Each row was made from one walk, in order. Every step used is in the known rows, and no mark comes twice. Write each row's walk.
Known rows:
rokagum tebif napu sizupe: [ 15  12  17 -26  -2 -16  12 -11  32  13 -19   0  -3  26  54  18   2   1
  37  -7  43  -7  25   3 -12  11   4]
napu tebif rokagum zukir vilifus: [-21  28  21 -15  -9   5  11  -8  11 -19  -6  17  11  14  37   3 -14  -1
  46  -8  41 -12  14 -15 -20   3  -9]
tebif rokagum zukir vilifus posu napu: [-28  32  23 -26   1   9  15 -18  17 -15  13  15  14   6  85  10  12   7
  20 -11  45   8  11 -25   0  10 -21]
tebif napu sizupe dosaz: [ 16  31  -3 -35  12 -10  -6 -21  27  42 -14   4  -5  65  57  31   7   6
  34 -10  36  -3  24  -1  -9  -7 -26]
vilifus posu: [ 11  25   0 -21  30  35  20 -14 -15  -1   1   2  17  54  47  19  25  -4
  62 -24  39 -15  19 -10 -21   6 -20]
napu posu vilifus zukir rokagum: [  0  22 -12 -27  10   6   9 -26 -13 -19   8 -10   8  44  33  15  15  14
  17  -7  40 -27   5  -5 -21  -6 -19]
sizupe napu tebif rokagum zukir: [ -6  23  20 -11  -6  -2  24 -27  17  -2  -2  14   3   8  54  17   5  -9
  50  -1  31  -9   8 -11  -7   8  -3]
tebif rokagum zukir vilifus posu: [-24  37  23 -23   4  31  17 -14 -15 -23   2  15  20  15  75  12   7   5
  42 -22  38  -5  21 -16 -12  12 -18]
murezud posu napu tebif: [  6  14   3  -3  12  -9  -5 -14  10  10   8   4  10  45   0   5   6 -15
  41 -12  38   3  -2 -14 -24  13 -16]
murezud posu: [ 13  28   4  -9  29  30   1 -20 -17  -6   0  10  19  62  17  14  -1 -12
  72 -24  29 -14  15   4 -30  15 -24]
vilifus zukir rokagum: [ -4  26  -4 -21  24  36  19 -14  -9 -19  -8   8  11  53  41  21  29  13
  61 -12  30 -38  10  -1 -18  -3  -9]
tebif rokagum zukir vilifus: [-19  37  23 -25   4  22  15 -16  14 -26  -2  24  14  23  64  10 -15   2
  55 -11  39 -15  21  -5 -13   4 -22]
rokagum zukir vilifus posu napu sizupe dosaz: [-16  36  -5 -25   4  -2  -7 -20  37  40   2   8   3  51  54   9  10  31
  -8  -8  58  24  23 -22  -1  -6 -34]
kapef napu: [ 12  30  -4 -12  32   2  26 -12  11   1  -2  20   8  52  46   7   7  -4
  51  -9  41 -13  -8   4 -16   8 -15]
sizupe napu posu: [ 18  31  -7 -11  16 -10  20 -40 -11  19  -1   3   3  58  28  18   7  -1
  32 -11  33 -15  15  -7 -19  -3 -23]
rokagum tebif napu sizupe dosaz: [ 17  32  13 -21  -1  -9   0 -18  38  29 -24  -1  -7  32  46  26   8  11
  30  -1  47  -1  28   1  -7  -4 -17]
kapef napu tebif: [ 10  21  -6  -3  18 -15  19  -3   9   8  -7  13   3  42  21  -1  10  -8
  42  -6  43  -9 -16  -7 -23   9  -3]
murezud posu vilifus zukir: [  0  26 -16 -21  24  41  -3 -25  -3 -12  19  -3  26  66  44  11   0 -10
  34 -17  37 -19  -1   2 -28   7 -24]
sizupe napu posu murezud: [ 20  26  -4 -25  18 -13  30 -32  12  17   8  -1   1  49  38  15   9  -5
  29   0  35 -15  16  -2  -9 -19 -33]
kapef napu sizupe dosaz: [ 18  38 -17 -18  26  -9   6 -12  18  46 -12  19  -2  69  37  14   6  12
  28  -4  45   3  -2   1 -11  -7 -27]
napu tebif rokagum zukir vilifus posu murezud: [-23  23  25 -26  -8  11  22   1   5 -18   6   4  13  -3  58   2  12  -2
  31  -7  41  -2  14 -21  -9  -3 -14]
kapef napu tebif rokagum zukir: [ -9  23  23 -13   1 -19  22  -7  10 -14  -4  25   5  -1  64   2   9  -5
  48   1  37   0 -15  -4  -4  17   3]
rokagum zukir vilifus posu napu sizupe: [-19  17  -2 -29   1 -10   4 -12  32  24   6   9   7  43  62   2   4  22
  -1 -11  55  17  19 -20  -7   8 -13]
posu murezud: [ 18  19   2 -35  32  24  26  -7  38  -8   7   7   8  54  45  15   4 -12
  73  -2  43 -26  20   6 -13 -19 -33]

Write each row's walk:
[ -2  26  29 -32  13  22  19 -18  16 -26   1  24  13  17  80  20   2  -4
  82  -7  36 -17  20   5  -3   5 -18]	tebif rokagum zukir
[ 11  23 -10  -1  11   2  21 -25  14  20  -6   3   2  52  10  14   5 -11
  45  -8  37 -18   6 -14 -26   0  -9]	sizupe napu tebif
[ 15  19 -12 -23  23 -17  18  -4  13  31  -8  20   2  63  45   7   0   3
  35  -8  40  -4  -4   3 -17   7  -6]	kapef napu sizupe
[ -7  20  13 -20  -5  12  17 -21  33 -36  -3 -17   4   2  60  18  18   7
  17   1  44 -25   7   1 -12   9   3]	posu vilifus zukir rokagum tebif napu
[-26  28  22 -14 -10  14  13  -6 -19 -16  -2   7  16   5  49   5  10   2
  34 -19  40  -2  13 -26 -18  14  -4]	napu tebif rokagum zukir vilifus posu
[ -3  19  25 -29  -7 -20  25 -16   2 -26 -12 -15  -2  -6  62  15  44  18
  14   5  34 -23  14   4   1  -5  -1]	vilifus zukir rokagum tebif napu posu murezud
[  6  26   6 -10   3   2  25 -23   0  11  -3   8   3  24  31  24   5 -18
  50  -7  27 -18   3 -19 -20  -1  -7]	sizupe napu tebif rokagum
[ 14  23  -5 -13  23  30  -2 -24   8 -12  17  -1  19  57  17  10 -20 -19
  51 -18  39  -9  10   4 -32  12 -33]	murezud posu vilifus
[ -5  18  28 -23   0   6  15 -10  13 -19  -3  18   8   8  53  13   4  -8
  73  -4  37 -14  12  -6 -10   6  -6]	napu tebif rokagum zukir
[ -4   9   5 -30 -14  -7  10 -14  34  -7  -8 -16  -2  12  58  18   9  15
   2   2  44 -15  10   1 -12   8  12]	posu vilifus zukir rokagum tebif napu sizupe
[-17  26   7 -16  -4  -4  11  -5  -4   5   8   2  10  15  36  11  15  -8
  11 -15  41   2   0 -43 -20   3 -13]	zukir vilifus posu napu tebif rokagum
[-28  26  25  -5 -14 -13  -7 -15  11 -11   6  17  12   5  29  -2 -11  -6
  21  -9  36  14   0 -20 -15  20 -15]	murezud posu napu tebif rokagum zukir vilifus
[ -6  14  13 -26  -8  -8  15  -9   9  -1 -25  -5  -2  17  59  23  30  22
  22  -4  33 -19  16   1  -9  11  20]	vilifus zukir rokagum tebif napu sizupe
[-13  16  32 -13  -5 -14  -2 -17  12 -12  11  16  10   0  45   9   6 -12
  47  -6  32  12  -2 -10  -5  21 -11]	murezud posu napu tebif rokagum zukir
[ 16  30  -3 -13  23 -26  18 -19 -17   8  -3  14   5  49  39   3  12   3
  29 -10  39  -6  -8   0 -15   7 -18]	kapef napu posu
[ -6  12   9 -17 -15  -5  -5 -18   1  -7  -7 -18   6  12  40  15   7  10
  -1  -9  31  -3   7   5 -19  25  11]	murezud posu vilifus zukir rokagum tebif napu sizupe
[ 17  19  17 -22  -7 -25   9 -30  26 -15   3 -17   2   6  47  11  -5  -6
  10  -1  53  -5  16   0 -16   9 -15]	rokagum tebif napu posu vilifus
[-20  40  10 -33  -5  -3  -3 -19  21  30   5  15   5  23  75  19  11  24
  -4  -7  49  25  19 -28   4  -6 -34]	tebif rokagum zukir vilifus posu napu sizupe dosaz
[  5  29 -28 -24  10   2  15 -46   3  13  20 -10  11  62  56  16   6   2
  -7  -4  42 -19  -2  -9 -18  -9 -23]	sizupe napu posu vilifus zukir
[-24  33  17  -5  -8 -19  19  -5   8 -14  -7  26   7   4  48  -7  -7   1
  22  -3  40   1 -14 -12 -14  15   0]	kapef napu tebif rokagum zukir vilifus
[-14  32   7 -16  13  24  12 -18  29 -18  -5  19  13  50  43   0 -16   9
  51 -12  50 -14  26   1 -19   3 -22]	rokagum zukir vilifus
[-10  30  -7 -17  19  14  13 -15  15   7  10   3  12  51  42   9  12   4
  15 -19  50   0  10 -28 -19   2 -26]	zukir vilifus posu napu
[ -1  29  -3  -1  -8   1  26 -41   0 -13   0 -19   3  11  22  13  16  18
 -10   5  44 -21   4  -5 -17  -1  -8]	sizupe napu posu vilifus zukir rokagum tebif
[  7  22 -19 -36  15  10   7 -29   0  -5  18  -6  15  62  55  12   6   3
  15  -7  47 -23   3  -4 -21 -10 -25]	napu posu vilifus zukir
[ 15  23  26 -17  -3 -25  13 -25   2 -10 -14  -5   1  12  48  14  14   1
  31  -8  42  -9  21   1 -13  11  -6]	rokagum tebif napu posu
[  2  21   5 -30  -9 -14   9 -30  17 -16   7 -18   9  16  75  12  14   4
  -7   0  50 -14   4  -1 -11   5  -6]	rokagum tebif napu posu vilifus zukir
[ -4  28  12  -8  12  37  26 -12   1 -32 -18   1  10  22  29  15  31  18
  55  -4  42 -35  14   2 -17   2   0]	vilifus zukir rokagum tebif
[-12  22  -8  -8   5  -3   8  -7  10  13   6  -4   8  41  16   1  13  -1
   4 -15  51   4   2 -38 -26   3 -15]	zukir vilifus posu napu tebif
